Known rows, with every way that one mark hangs from another:
A{F H V X{E}}: [  5 -11  13   0  -6  -1  -9   2 -23 -16   5 -12 -18 -13   7  20 -13 -23
   3   1   3   7 -27   9   5  -4 -16  -5  20  -5  -4  -4   9  12 -16]
E{B V{A{R}}}: [ 14  -7   9   7  19   3  -4  -3  12  10  13   4 -14  12   6   9  -4   5
   1  -7   5   6  15 -20   4 -11 -32   3 -33 -11   5   1   0  -7  -5]
X{A{R} E{V}}: [-17  -3   7  -4  13   0 -12   9   1  -6  -6  -7  -8 -16  -4 -11  -2   0
   2 -11 -15  11  -6  -4  16 -28  -5   5  -5   3  13  -4  -9 -18 -25]
V{A{R}}: [-15  -5  -4  10   1  11  -3 -18  12  -7   9  -5  -3   7 -10   4  -3   2
   0  -3  -7 -15  12 -17   3  -7  -1  16 -13   4   9   0   1   1 -15]
E{B V{A{H}}}: [ 18   2  22   1  18  -2  -5  -2  20  19   8   1 -15  19   3  -2 -17  -2
   4 -10  17  12  17 -16  -2  -5 -35 -15 -28 -14   0  -3  -5  -1  -4]
S{R{A}}: [-15  10 -24   5  -3   6   1  11   7  16  -1  -1  13   4 -15  -4  -8  -7
   3  -5  -5  -7  17  24  -7   1  11   4  -9   3  10  -8  -6  11   1]
S{P{A{F H}} R}: [-11  13 -26   9  -3  -1   1  25   0  20   5 -10   4  10  11  13 -39 -14
  -1   3  -8  -2  10  23  15   9   9 -16  -3  12   1 -15   5  16  12]
E{B V{A}}: [ 19  -3  14   2  19   2  -9  -1  13  25  10  10 -14  14  -1  -4  -8   3
   3 -13  15   9  16 -15 -10  -4 -28  -5 -27 -16   4  -2  -6  -2  -2]
X{S{P}}: [-30   4  -5  -5 -11   5   9 -10   3  13  -7   5  19   5 -10 -27 -12  12
   3   6 -11   3   7   4  -7  -7  14   3   9  24   1  -8 -16 -11   1]
X{A{H} E}: [-24   4  18  -4   2   4  -8  -4  15 -17 -11 -21  -4 -10 -19 -20 -17 -12
   1  -6  -2   3  -8  -7   1 -16   9 -14  10   9   0  -6 -17  -6 -25]
A{X}: [ -6   4  -1  -1  -8   9   4 -15   8  -1   1  -2  -9 -19 -12   5  -2  -6
   4   1  -7  -3  -2 -15 -13  -9  19   5   2   5   6   4  -2   5  -6]
X{E{B V{A{H}}}}: [  7 -12  28   8  13   3 -16   3  12  10   6  -9 -19  24  -5 -10 -23  -7
   3 -18  18  14   5 -10  -4  -7 -50 -17 -15 -18   4  -8  -4  -5 -19]
R{A{F}}: [ -3  -1 -11 -13   2  -4  -3  -2  -3  19   3   8 -10  15  -7   0  -3  -6
   7   4   4  -3  -3  17 -14   8   7   6  -2  -6   2  -3  -8  10   7]
P{E{B} L S}: [ 19   4   9  -9   3 -10  -2   3  13 -10 -13  -7   4  -5   7 -14  21  16
 -22  -4  13   5 -11  -8 -23  15  21 -31   9  -5  -8  16 -10  -2  16]
X{S{R{A{H V}}}}: [ -4   8  -2   7  -2  -2   7  12 -15  -2  -5   4  29   6   1 -11  -1  -1
  13   4   8   8  10  41  13   3 -21   0   3   4  -8 -10  -2   4  -1]
V{A{X} E{B}}: [ 27   1  14  13   8  18   1 -27  12   2   7  -5 -10   7  -9   1   0   2
   3   2  14 -14   6 -28 -13  -3  -2   0 -14 -19 -10  11   3   0   8]
A{R V X}: [ -1  -1  -1   4  -3   6   3  -8  -9 -22  10  -4  -8 -27   9  33  11  -1
   2   5 -14  -2  -5 -10  12 -17   7  15  -1   5   2   8  11   6 -12]
S{R}: [-18  12 -17   8  -1  11   2   7  13   6   0  -3  14 -16 -11  -4 -12 -14
  -6  -6 -11  -5  15   4  -4  -2  24  -1  -5  14  10  -9  -8   7  -6]
R{A{F V X} S}: [ 22 -16   3 -13 -12 -14   3   5 -28   1  -3  19  -5  -2   4  15  20   0
   5  15  19  -1 -18  21 -12   6 -15  17  14 -10 -10   2  17   1  12]
V{A{F X}}: [ 15  -8  -3   6  -6   7  -2 -16  -9   9   7   4 -13  -4  -7  10  -9 -12
   7   0   6 -12  -5  -7 -12   7  -6  13   3 -10   2  -2  11  14   1]
X{E{V{A{F}}} S}: [  2 -24  15   3   7  -2 -16   3 -29  22  -3  17   1  19  -7 -35  -7   0
  12 -12  13  12 -10  18  -3   5 -51  11  13 -15   7 -15   1 -13 -14]
V{A{R} E}: [ -7   3  -1  10   9  14  -3 -24  13  -5   5  -9   1  17  -6  -2   6   9
  -2   2  -6 -22  13 -20   9  -8  10  17 -17  -5   3   6   2  -6  -7]
V{A{H}}: [-11   4   8   4  -1   5  -3 -18  20   1   4 -10  -6  15 -12  -6 -16  -4
   3  -6   5  -9  14 -13  -4  -1  -5  -3  -9   1   3  -3  -3   8 -14]
P{A{H R} L}: [-18  10   0   2  -1  -8   1   0  18 -27  -1 -20  -8  -2   6   9  -5  12
  -1  -4 -15  -1  -1  -5  11   3   7 -18  -8   2   3   9   7  18  -7]
P{A{R X} L S}: [  1  -7  -6   3 -16  -8   0  -3   0 -27  -5  -8  -5 -23  10  17  18  18
  -4   2  -3  -1 -19  -6  -3  13  10  -7  15  -2   8  15  22   8  -4]
E{B V{A{F X}}}: [ 45 -10  10   2  14  -1  -4  -1  -9  26  12  15 -23   1   9  14 -11  -9
   8  -4  18   8  -3 -11  -9   3 -36  -1 -17 -23  -1  -1  10   5  10]
R{A{V}}: [-7  4 -2 -8  3 -4 -8  3 -5  7  6  5 -7 12 -3  8 11  7  9 -2  4 -1  6 20
 -6 -4  3  8 -6 -7  2  2 -4 13 -3]
F{A{R V X{S}}}: [  5  -5  15   3  -8   7  11 -16 -17 -33   5   6  13 -21   1   9  28   7
   8   2 -15   2  -6 -23  15  -6 -24  18   8   5 -10   5  14  -7  -9]
V{A E{B}}: [ 16   4  14   8  17  15  -6 -23  21   7   6  -5  -5  21 -10 -10  -2   4
  -2  -1  16 -12  13 -24 -12   1   3  -3 -19 -16  -8   5  -8  -5   5]
H{A{F X{S}}}: [ 11 -16  -4   8 -18   4  24 -14 -12   5   6  28   5  -7  -7 -11   1 -10
  16   5   1  10  -8  -5 -10  16 -11  16  18  -1  -2  -1  -8  -3  12]
A{R V}: [-13   1  -2  -1   5   3  -3  -3   0 -17  10  -2  -3 -12   8  22  10   1
  -3   1 -12  -1   2  -6  12 -13  11  11  -7   9   4   3  -1   2 -15]
H{A{F R V}}: [  5 -13 -14   6  -1  -3   9   4  -8  -8  21  17  -7  -2  17  28   6 -11
   0  -1 -12   6   0  -3  13   8  -1  17  -5   0   4   1  -4   9  -1]
P{E}: [ -7  13   0  -3   7   7  -4  -2   7   5  -3  -7  -7   8 -10 -11  10   5
  -5  -6  -5  -7   5  -8  -8  -7  28  -1   1   0  -1   9 -14  -4  10]
F{A{R X}}: [ -6   2   2   0 -10  12  10 -18  12 -23   6  -7  -5 -19 -10  18  11  -4
  -1  -5 -25  -8   2 -43   4  -9   0  12  -6   7   3   6  11   2  -9]
F{A{H V X}}: [  8  10  18  -5  -7   1   4  -8   2 -21   7  -7  -8 -15   3  21   7  -8
   2  -7  -9   1   0 -28   7  -5 -11  -5  -1  -2  -8   5  13  14 -10]

Rows:
[-24   3  -7 -17 -26 -13  15   0  21 -22 -15  -8  25 -10  -3 -10   8  21
 -28  -4 -33 -12   5 -26  -5   1  11  -4  -3  23   1   1  11  -1  -1] | F{A{R{S{P{L}}}}}
[ -2 -17  -1  10 -13   5   1  11  -3  13   9  11 -18   0  -9  -4  -5  -8
   9 -23 -12  17   0 -10  -8  -7 -22   9   2 -13  21  -1  -3  -2 -13] | H{A{X{E{V}}}}
[ -1  13 -11   8  -5   9  -3   9 -10  11   3 -13 -19  17   0  10  -1  17
   6  -1 -10 -12   4  -2  -1  -7  20  -1   5  -5  -2  13   9   4  24] | S{P{A{X} E}}
[ -2   3  -6  -9  11   0   3  -9   3 -10  -2  -1  -2 -23   1   5  -3 -11
  -1  10  -9  -3 -10  -9  11 -10  23   6  -3  13  -2  -2 -11  -5  -3] | X{A{F R}}
[-11  -6   6  -7   6   2 -13   0  -4  -5  -7  -7  -8 -15 -15 -16 -11 -17
  -1  -4   0   1 -20   4  -6  -6  12  -4  17   3   0 -10 -15  -4 -15] | X{A{F} E}
[  3   9 -12   1  -4  -5  -1  18   2   7 -13  -9  15  19   2  -9   6   1
  -6   2  14  -3   6  25   2  11   9 -13   8   1  -1   3  -5  -6  14] | P{E S{R{A{H}}}}
[ -1   0  16  -2 -13  10  13 -22   0 -12  -4   8  12 -14 -20 -19  15   2
   9  -4 -10   2  -2 -28 -10   1 -13   8  12   5  -6   1   3  -8  -3] | F{A{X{S}}}
[ -8   7 -20  -2 -14  -9   2  12  12  -5 -15  -4  30 -31   2 -12   2   0
 -21  -8  -5   0   0  13 -13  17  31 -18  12  15  13  -4   1  13  -8] | P{L S{R}}
[-24  15 -16  -3  -9  -8  -4  11  10   8  -3 -12  -1   5   0  -4 -13  23
  -5  -9 -19  -5   7  10 -10   6  27 -17  -4   5   8   3   3  24   5] | S{P{A L}}
[ -7  -2   0  -5  -7 -14 -11   5   9  -7  -9   0   0  -7   3  -8  15  20
  -7  -6   7   3  -9   5 -17  23  18 -18  16  -4   8   8   5  10  -4] | P{A L S}
[ 13   8   2 -10  16  -2  -9  -5 -14   7   4   5  -4  -2  14   8  10  -4
  -5   6   1  -4  -8   6   7   1  25   4   0  -8  -7   3  -2   4   5] | A{F V{E}}
[-11   1  -3  -6   3  -2   6 -11  10 -10   4  -8  -7  -4   8  16 -14 -16
  -3  10  -9   2  -8 -10  14  -4   7  -2  -6  14  -1  -3  -5   1  -6] | A{F H R}
[ -1   4 -27   0   0   0   1  14  -6  23   1   7   9   4  -6   3 -13 -17
   2   1  -1  -6   5  32  -5  11   8   4  -5   0   5 -12  -4  15   9] | S{R{A{F}}}
[  9 -21   1   4  -8  -2   5  -2 -13 -16   1   7 -12  -8   3  20  12   0
   1  18   6  -6 -20  -9   2   6 -10  15  14  -2  -6   5  23 -14  10] | P{A{F R{S} X}}
[-21   3  11  12  -2  10   4   6  -1 -18 -19 -14  32 -20 -21 -42 -19 -15
   6  -2  -1   8  -3  16  11 -10  -7 -11  21  19  -5 -18 -16 -16 -20] | X{A{H} E S{R}}
[  5  -4  -1   0 -16 -10  -4   0   0 -12  -8  -2  -6 -20   4   4  16  17
  -2  -2   7   1 -16   0 -18  20  14 -14  21  -7   7  14  18  15   0] | P{A{X} L S}
[ 29  -2  10   4  20   8  -6 -20   7  14   8   2  -8  20  -1  -3  -6  -6
  -3   4  20 -10   3 -15  -9  11  -2  -4 -14 -20 -13   1  -5  -1  13] | V{A{F} E{B}}
[-16  -8  11  -9 -10   0   9 -11  20 -24  -5   3  10  -6 -14  -4  22   4
 -16   0 -13  -8   4 -40  -3  -1  -5  12  -2  14  -3   0   5 -21  -8] | F{A{R{S}}}
[ 18  10  17  -2  22   7  -5  -8   8  -3   8  -1  -5   1   9   7  11   3
  -5   4  10   2   4 -12  -1  -7  15  -9 -13 -11 -14   9 -11  -4   4] | A{V{E{B}}}
[  0   0  -8  11   4   6  10  -6   5 -12  16   8   1   7  11  15  18   5
  -1  -2 -16  -2  12 -16  18  -3  16  18 -13  -5   2  12  -7  -3  -2] | H{A{R V{E}}}
[ -2   0   1  -6   8  -7   0  -2  -6 -18  10  -5  -9  -8  22  30  -5 -14
  -3  11  -4   5 -10   1  24  -5  -1   0  -3   8  -5  -1   1   7  -8] | A{F H R V}
[ -4  -9   8 -13  -6 -12  -3   6  -6   0  -6  15   4  11  -6  -4  22  13
   0   6  15  -1   0  17 -13   0  -6  13   4  -3  -5   1   1  -7   1] | R{A{V} S}
[-24   7 -27   5 -14   5  12  11  -5  25  -8   5  36  15 -12 -25 -17   8
   8   5 -10  -3  18  38  -2   0   3   7   1  18   4 -15  -8  -1  10] | X{S{P R{A}}}
[ 10   3   3 -13  10 -10 -12  14  -3  23  -9  10  -6   7  13 -14  24  14
  -8  -7   9  12  -2   0  -3  -1  11  -5   5  -6   9   9  -7 -21   8] | P{E{V} S}
[  1   7 -14   6  -1   4  -3  15   1   4 -10  -4  18  -7   1 -10  12  -2
 -17  -3   4  -5   4   9  -4   9  29  -6  15   9   4   1  -6 -11   9] | P{E S{R}}
[  8  -5   1  -2  12  -9  -4   0  -2  12   8   4 -14  14  17  12 -16  -7
   3  -2   0   4   3  -4  22  -3 -30   5 -21  -6   8  -5   8   1  -7] | E{V{A{F H R}}}
[ 14  -4   5   4  -6   3   2 -18  -2   2   6  -5 -15   1  -2  11 -20 -17
   9   3   9  -9  -5 -10  -3   5 -14   1   1  -7  -3  -2  11  15  -2] | V{A{F H X}}
[-11 -22  15  13  -9  12   0  -9 -29 -36   1  -5   6 -18  -3   1  12   2
  10   4  -8   7 -22   4  12 -15 -25  19  26   5  -1   0   8 -14 -24] | A{R V X{E S}}
[ -1  13  -6 -24  -7 -26   2  28   0  20 -24   2  11   6  11 -28  11  33
 -22  -8 -15   3   5  10  -9  -7  17 -12  -2   4   3   8   2  -8  23] | R{S{P{E{V} L}}}
[ 15   6  -3 -12  14  -7  -9   0 -19  17   4   9  -6  20  11   8  15   4
   5   8   8  -6  -6  25   3   5  12   9  -5 -19  -8   5  -1   8  13] | R{A{F V{E}}}
[-10   8 -34  10  -2   4  -4  26  -7  26   7  -1   5   5   6  12 -30  -9
  -2   1 -10  -6  10  26   5  11  17  -5  -1   9   6 -15   5  15  14] | S{P{A{F}} R}
[ 27   0  10   8  26   5  -7   4   3  10   9  -1 -17  25  10   4   8  13
  -2 -10   5   1  13 -18   8 -12 -28   1 -28 -20  -2  10  -1 -13  13] | P{E{B V{A{R}}}}
[ 35  -1   9  14   4  10  14  -9   4  -6  18  10  -9  -1   8  19  13  -3
   4  -1   7   6   6 -24  -3   1   2   1 -10 -20 -11  15  -5   3  14] | H{A{V{E{B}} X}}
[ 23   0  -2  18  13   8  -9  23   3   2   1  -5   3  10   7   2  12   3
 -10  -1  25   2   3   4  -5  20   3 -21   9 -10  -8   6  -2 -13  22] | P{A E{B} S{R}}
[ 15  -4   5   7  -3   4  -9   3 -12  -3  -2  -3 -17   5   3   5  26  15
   3   2  17  -3 -13  -6  -8  11  10  -3  24 -14  -2  18  11 -10  17] | P{A{X} E S}
[  7   3   1 -13   4 -14  -5   4 -12   7   6   4 -12  16  12  16  -3  -7
   9   6  10   4  -7  26   5   5  -8  -3  -3  -8  -7  -2  -2  17   3] | R{A{F H V}}
[  2   6 -11  18 -13   3   9  10 -13 -12 -11  -1  24 -26  -7 -15   1  10
   9  -5  -8   1  -3  21  -5  15  -2  -8  16   0   1   1  16  16   6] | P{A{X{S{R}}} L}
[-27  -2 -13   7  -6   4  -2  28 -15  27 -11   3  29   1  -5 -34 -25   1
   0 -13 -17  16   9  32   7 -12 -17   0   8  17  15 -22  -7 -15 -11] | X{E{V} S{P R}}
[-27  18 -29   1 -13   0   9  16  14  21  -3 -13  17  17  -4   1 -33  -5
   1   2 -13  -6  24  27   5  -5  12  -9 -14  18   7 -12  -6  15   5] | S{P R{A{H}}}
[ -1   2 -11   1  -4  -4  12   6 -12  12  -9   8  26  11  -4 -19 -16 -14
  12  10   9   5   0  39   6  14 -17  -3   7   6  -7 -15  -7   1  11] | X{S{R{A{F H}}}}
[ 15 -11   6  -1  -7  -7  -4  -3  -9  -3   2   2 -18  -4  13  19  -2  -9
   7  13  23   6 -23  -1  -1  21  -5 -13  23  -6  -4   4  14   1   5] | P{A{F H X} S}
[ -3  -1  20 -10   2 -11   7  -1   6 -37 -11  -4   9 -23   8   3  14   2
  -6  16   4   2  -5 -11  21 -19   3   2   3  18 -15   1  -1 -20 -12] | X{A{H R{S} V}}
[  1  12   7 -15   9  -6   3  -7  10  -3  -7  -5  -5 -15  -1  -7 -15 -18
   2   8   3   3  -8  -4   5  -4  20 -13   2  10  -8  -5 -16   2  -1] | X{A{F H}}
[-11 -12   8  -5  -3  -5   2  -1   0 -24  -2   6   7 -12   5  10  21   7
 -12  10  -1  -1  -3  -8   6 -10   2  16   3  13  -3   2   4 -17 -10] | A{R{S} V}
[ -5  14 -11   4   0  -3  -1  18  -2   3   3  -6  11   5   4  13  -8  -9
   5  -2   2  -1  14  32  11  -2  -3  -5 -10   1   0  -7   1  19  -3] | S{R{A{H V}}}
[ -6  13  -2 -10   6  -4   2  13 -15  33 -11  10  10  21   5 -33   3  25
   4  -3 -11  13  10  12   6 -14   2   1   1   6   1   1 -13 -22  20] | X{S{P{E{V}}}}
[ -8 -12   6 -12  -6 -10  11  -8  10 -18  -8   1   3  -5   5   3  -2 -11
 -12  19   3   0 -13 -12   8   0  -2   2   5  17  -6  -4   0 -19   0] | A{F H R{S}}
[ -1 -13  -1 -18  -7 -12   3   1  -3  13  -9  17   1  14 -10 -12   9   0
  -2  12  17  -4  -8  16 -20  12  -1  10   7  -2  -4  -5  -2  -9  12] | R{A{F} S}
